Known rows, with every way that one mark hangs from another:
N{G S W Z}: [-0.364,0.154,1.178,-0.729,1.509,0.520,-1.453,-0.952,-0.406,-2.847,0.018,-0.015,0.665,-1.137,-0.796,0.127,-1.668,-0.150,-0.594,-0.608,0.514,0.674,-0.828]
F{N{G W Z{H}}}: [0.086,-0.114,-3.413,-0.265,-1.355,1.156,-3.854,-0.494,-0.096,-4.155,1.527,-0.325,1.931,0.881,-1.069,0.437,-1.631,-0.754,-2.006,-0.304,0.575,-1.550,-1.380]
N{F S W}: [1.035,0.940,1.906,-1.186,-1.290,-3.546,2.219,0.635,-1.201,1.617,2.310,-1.671,-1.206,-5.274,-2.127,-0.520,1.682,0.607,2.321,0.191,-0.423,-0.023,-1.307]
N{F G W Z{H}}: [1.385,-0.184,0.053,-1.209,0.790,0.508,-1.893,-0.802,0.318,-1.204,3.044,-0.842,0.943,-0.515,-1.914,0.349,-1.090,-1.048,1.424,-0.171,-0.530,-1.457,-1.457]
G{N{S}}: [-0.424,0.818,-2.486,0.136,-2.347,-0.880,0.575,-0.299,-0.864,-0.138,-2.801,-0.140,-1.729,2.260,3.248,0.138,-0.211,0.313,-2.675,0.416,0.691,-0.914,1.399]
K{N{F W}}: [1.498,0.434,0.779,-4.345,0.123,-0.299,3.411,0.275,-0.633,4.015,1.442,-0.108,-1.181,-5.552,-0.704,-0.111,1.029,0.973,2.603,1.047,-1.654,-0.270,0.070]
H{Z{N{F G W}}}: [0.275,-0.397,1.676,-0.391,1.151,2.693,2.620,-0.380,0.339,3.780,2.461,-0.507,3.699,-5.466,-1.326,-0.587,1.844,-0.657,3.519,-0.011,0.267,1.102,-1.513]
K{N{F S Z}}: [1.137,-0.193,1.154,-2.157,0.397,-1.297,0.271,0.550,-0.706,2.350,-1.654,0.854,-3.622,-0.469,-0.153,0.265,-0.702,-0.612,-0.455,0.433,-0.668,-2.032,0.834]
Z{N{F G W}}: [0.937,0.300,1.924,-2.061,0.084,2.684,3.156,-0.960,0.619,2.409,2.010,-1.236,2.457,-2.397,-0.734,-0.593,2.457,0.067,3.360,0.231,-0.592,2.596,-0.058]
B{H N{W}}: [-2.545,1.022,3.275,1.732,1.171,2.372,0.728,0.652,0.700,1.585,-0.107,0.534,-0.548,-1.679,-0.980,-0.697,-2.665,1.436,-0.031,0.177,-1.861,4.149,0.224]
Z{H N{W}}: [-0.052,-0.708,-1.450,-1.246,0.977,-0.782,2.335,-0.105,0.797,-0.403,0.221,-0.099,1.643,3.082,1.707,0.132,4.100,1.781,1.955,0.052,0.040,1.537,1.434]
Z{H N}: [0.340,-1.005,-1.146,1.051,-0.317,-0.057,1.762,0.368,1.656,0.478,-1.416,0.595,0.175,7.101,3.295,0.179,3.284,0.680,0.263,0.208,-0.148,1.030,2.773]
Z{H N{F G S}}: [0.410,-0.543,-0.684,2.259,-1.073,1.126,0.664,-0.274,0.192,0.658,-0.497,-2.029,-0.192,5.855,0.686,-0.890,6.271,-2.214,1.258,0.067,0.259,0.235,1.318]
H{Z}: [0.652,-0.525,1.763,2.196,-0.567,-0.558,1.446,1.048,0.948,2.712,-0.046,1.565,0.094,-1.646,1.696,0.304,-1.869,0.086,-0.125,0.239,-0.286,-0.625,-0.218]
N{G Z}: [0.876,-0.212,2.161,0.180,0.315,2.725,-1.180,-0.926,1.657,-1.485,-0.810,1.540,0.176,2.238,1.503,0.777,-4.205,-0.578,-1.574,-0.129,-0.560,0.561,0.654]
F{N}: [1.247,0.642,-0.651,0.749,-4.662,-1.134,0.214,1.005,0.458,0.357,-0.052,0.499,-0.727,-0.149,1.004,0.174,-1.842,0.475,-1.979,0.554,-0.352,-0.331,0.372]
Z{H N{F S W}}: [0.199,-0.266,-1.360,-0.626,0.070,-2.677,1.929,0.535,-0.854,0.835,1.155,-1.997,0.084,0.887,-0.996,-0.663,6.494,0.338,3.114,-0.014,0.392,0.126,0.213]
B{N{W}}: [-1.039,1.404,2.634,0.392,0.670,-0.806,1.534,-0.006,1.050,0.387,-0.023,0.709,0.426,-2.442,-1.036,-0.902,-2.271,2.003,1.173,0.532,-1.046,2.248,0.182]
F{N{W Z}}: [0.631,0.525,-0.961,-2.166,-1.565,-1.389,-1.429,0.276,-0.126,-2.088,1.158,0.999,0.894,-4.078,-1.499,0.773,-4.512,1.541,-1.734,-0.198,0.289,-0.616,-1.314]
Z{H N{G S W}}: [-0.985,-0.687,-1.939,0.602,1.196,1.290,0.715,-0.795,-0.213,-2.327,-0.666,-1.612,1.680,4.742,1.195,-0.807,6.425,-0.482,1.256,-0.328,0.827,1.627,1.011]
B{N{F}}: [0.499,1.511,3.837,2.091,-1.841,-0.785,1.419,0.622,1.410,3.069,0.205,0.391,-1.444,-1.391,-1.452,-1.013,-2.420,0.149,1.099,0.936,-1.595,0.821,0.565]
K{N{S W Z{H}}}: [-0.360,-0.918,-2.817,-2.548,3.020,-1.618,-1.081,0.091,-1.264,-1.662,-1.706,0.609,-1.814,1.834,0.530,0.419,1.939,0.461,-0.547,-0.079,0.172,-2.005,0.796]

Rows:
[-3.078,0.026,3.815,6.511,0.984,6.581,-1.409,0.526,1.524,3.054,-1.394,1.192,0.356,0.780,0.238,-0.902,-3.248,-2.062,-1.609,0.141,-1.146,2.678,-0.179] | B{H{Z} N{G}}
[-0.084,-0.743,-0.647,2.345,0.299,0.345,-3.384,-0.503,0.410,-3.592,-1.459,-0.036,-1.090,6.863,1.218,0.290,0.098,-1.866,-2.091,-0.512,0.436,-1.372,0.681] | N{G S Z{H}}
[-1.074,-0.692,0.222,0.439,1.961,-1.500,2.724,0.600,-0.650,1.675,-0.579,0.126,1.930,-3.172,0.334,-0.430,3.082,1.138,1.627,-0.459,1.430,1.131,-0.472] | H{Z{N{S W}}}
[0.265,-0.379,-3.613,2.306,-2.926,-2.805,-3.956,1.057,-0.654,-3.414,-1.378,0.066,-1.741,4.509,0.033,0.487,-0.457,-0.919,-3.634,-0.380,1.101,-2.931,0.008] | F{N{S Z{H}}}
[0.625,0.945,1.950,-0.580,-1.126,-0.123,1.282,-0.395,-1.050,0.611,2.274,-2.276,-0.062,-4.226,-2.246,-0.921,1.880,-0.973,2.065,0.101,-0.341,0.552,-1.535] | N{F G S W}
[-0.152,-1.079,1.267,2.215,0.844,4.215,1.983,-0.336,1.700,2.620,-1.285,1.047,2.811,1.125,2.511,-0.195,1.011,-1.029,0.201,-0.037,0.369,1.568,0.792] | H{Z{N{G}}}
[-1.199,0.664,4.780,2.752,0.279,2.306,-1.782,0.940,1.297,2.783,-0.185,1.490,-2.107,0.198,-2.118,0.007,-5.924,-0.411,-0.852,0.111,-2.050,1.793,0.189] | B{H N{F Z}}
[-0.615,0.979,-1.502,0.277,-3.137,0.395,-0.699,-0.234,-1.439,-2.032,0.583,-1.839,0.932,-2.500,-1.217,-0.755,1.125,-0.755,-1.321,-0.050,0.712,0.398,-1.394] | F{N{G S W}}
[-0.210,-0.002,-4.929,-2.659,0.760,-0.402,-2.074,-0.987,-0.445,-2.870,0.000,0.753,0.810,1.342,1.767,1.224,-2.599,1.372,-1.777,-0.051,0.817,-2.401,0.165] | G{N{W Z{H}}}
[-0.485,0.531,-1.412,-0.406,-1.374,0.412,-2.911,-0.407,-1.227,-3.834,0.181,-0.604,1.055,-2.569,-2.057,-0.021,-2.137,-0.606,-2.471,-0.515,1.153,-0.378,-1.779] | F{N{G S W Z}}
[1.041,-0.300,0.070,1.975,-0.862,-0.282,-2.926,-0.275,-0.015,-1.627,0.434,-1.141,-1.570,3.926,-0.835,0.038,0.623,-2.820,-0.553,-0.295,0.082,-2.377,-0.268] | N{F G S Z{H}}
[0.948,-1.303,-1.839,-1.563,1.482,0.681,-1.192,0.227,0.907,-0.307,-2.234,2.076,-2.142,5.298,2.709,1.003,-0.836,0.073,-1.635,0.468,-0.871,-2.148,2.323] | K{N{Z{H}}}
[0.622,-0.525,-0.760,-1.358,1.663,-2.070,-1.377,-0.065,0.611,-2.493,1.110,0.838,0.235,1.118,0.187,1.067,-1.515,1.299,0.206,-0.301,-0.203,-1.059,-0.278] | N{W Z{H}}
[0.889,-0.453,-0.734,1.802,-1.449,-2.002,1.629,0.785,-0.050,1.731,-0.625,-1.449,-1.404,5.170,0.707,-0.500,5.932,-0.707,1.597,0.145,0.142,-0.359,1.577] | Z{H N{F S}}
[-0.205,-0.315,0.680,0.012,0.833,-2.124,3.052,0.804,-1.155,3.692,1.292,-0.764,1.386,-6.006,-1.870,-0.647,3.613,0.305,3.321,-0.185,0.996,0.190,-1.551] | H{Z{N{F S W}}}
[-0.646,-0.003,0.657,-1.357,0.933,-1.571,3.139,0.003,-0.402,0.068,-0.921,-0.414,0.731,-0.234,0.768,-0.450,3.685,1.961,1.445,-0.206,0.548,2.608,0.971] | Z{N{S W}}
[-0.024,1.437,-2.471,-2.556,-2.084,-2.211,1.473,-0.317,-2.209,1.080,0.834,-2.010,-0.767,-4.679,-0.648,-0.229,0.582,0.644,0.410,0.462,0.478,-1.424,-0.902] | G{N{F S W}}
[-2.110,0.320,4.092,3.237,1.512,2.848,-1.895,0.724,1.837,0.827,-2.378,2.646,-1.766,2.619,0.118,0.187,-6.390,0.487,-2.647,-0.167,-1.594,2.805,1.212] | B{H N{Z}}
[0.167,-0.250,-4.695,-0.519,-0.643,0.097,-2.460,-0.780,0.397,-2.277,-1.830,1.416,-0.534,5.533,3.543,1.383,-3.161,0.215,-3.454,0.122,0.472,-2.902,1.556] | G{N{Z{H}}}
[0.288,-0.795,-0.781,1.737,0.265,-2.848,-2.498,0.494,0.232,-2.625,-1.633,0.609,-2.212,5.874,1.374,0.613,-0.197,-0.436,-1.905,-0.395,0.441,-1.877,0.876] | N{S Z{H}}
[-1.145,-1.015,1.086,3.268,0.865,2.542,1.258,-0.058,0.338,1.604,-2.273,0.258,1.568,2.002,1.939,-0.662,3.075,-1.586,-0.031,-0.327,1.237,1.292,0.597] | H{Z{N{G S}}}
[-1.007,0.074,-5.852,-1.801,0.590,-2.057,-2.601,-0.862,-1.610,-3.665,-1.177,-0.278,-0.207,2.142,1.215,0.773,-0.523,0.743,-2.310,-0.372,1.587,-2.697,0.008] | G{N{S W Z{H}}}
[0.284,1.045,-2.248,-3.313,-0.604,-1.985,-0.831,-0.694,-2.005,-0.548,0.338,-0.459,-0.625,-4.354,-1.134,0.547,-2.411,0.687,-0.724,-0.120,0.935,-2.157,-1.212] | G{N{F S W Z}}
[0.597,-0.101,-3.349,-1.014,-1.401,-2.236,-3.026,0.510,-0.249,-3.252,1.341,0.353,0.688,-0.016,-0.996,0.839,-2.079,0.890,-1.639,-0.220,0.472,-2.096,-1.157] | F{N{W Z{H}}}
[1.224,0.275,1.542,-2.705,-0.127,-0.573,4.189,0.044,0.416,3.173,1.956,-0.515,1.297,-3.547,-0.896,-0.179,1.937,1.779,3.516,0.350,-0.525,2.047,0.151] | Z{N{F W}}
[1.757,0.453,2.481,-2.957,0.383,-2.038,0.541,0.004,0.135,0.844,2.857,0.539,0.043,-5.655,-2.299,0.764,-3.711,1.338,1.643,-0.025,-0.760,-0.445,-1.324] | N{F W Z}
[-0.174,-0.431,-1.546,-0.352,1.529,-3.650,-2.128,0.191,-0.597,-3.560,0.158,-0.083,-0.905,1.482,-0.409,0.576,0.382,0.764,-0.460,-0.614,0.651,-1.475,-0.372] | N{S W Z{H}}
[-0.157,-0.591,0.467,-1.026,1.650,2.875,-1.262,-0.823,-0.086,-0.575,-3.419,1.260,-2.047,3.106,1.981,0.154,-0.638,-1.375,-2.496,0.125,-0.252,-0.556,1.563] | K{N{G S Z}}
[1.116,0.206,2.718,0.932,-1.096,0.506,-1.594,-0.467,-0.009,-0.001,0.214,-0.400,-1.355,0.423,-1.204,0.016,-1.825,-1.992,-0.427,-0.229,-0.033,-0.822,-0.575] | N{F G S Z}
[-1.626,-0.708,0.615,1.178,2.318,1.973,1.821,-0.454,-0.419,0.763,-0.418,-0.477,2.884,-2.230,0.148,-0.831,3.613,-0.534,1.536,-0.463,1.403,1.699,-0.799] | H{Z{N{G S W}}}
[1.423,0.829,2.718,-1.677,-0.838,1.027,1.888,-0.648,0.199,1.526,3.337,-1.468,0.956,-4.540,-1.790,-0.368,-0.026,-0.396,2.598,0.419,-1.230,0.839,-1.336] | N{F G W}
[-3.229,0.310,2.958,3.636,2.436,2.387,0.194,1.189,0.445,3.275,0.311,1.309,0.641,-4.638,-1.239,-0.690,-3.063,0.640,0.210,0.072,-1.067,2.638,-1.252] | B{H{Z} N{W}}
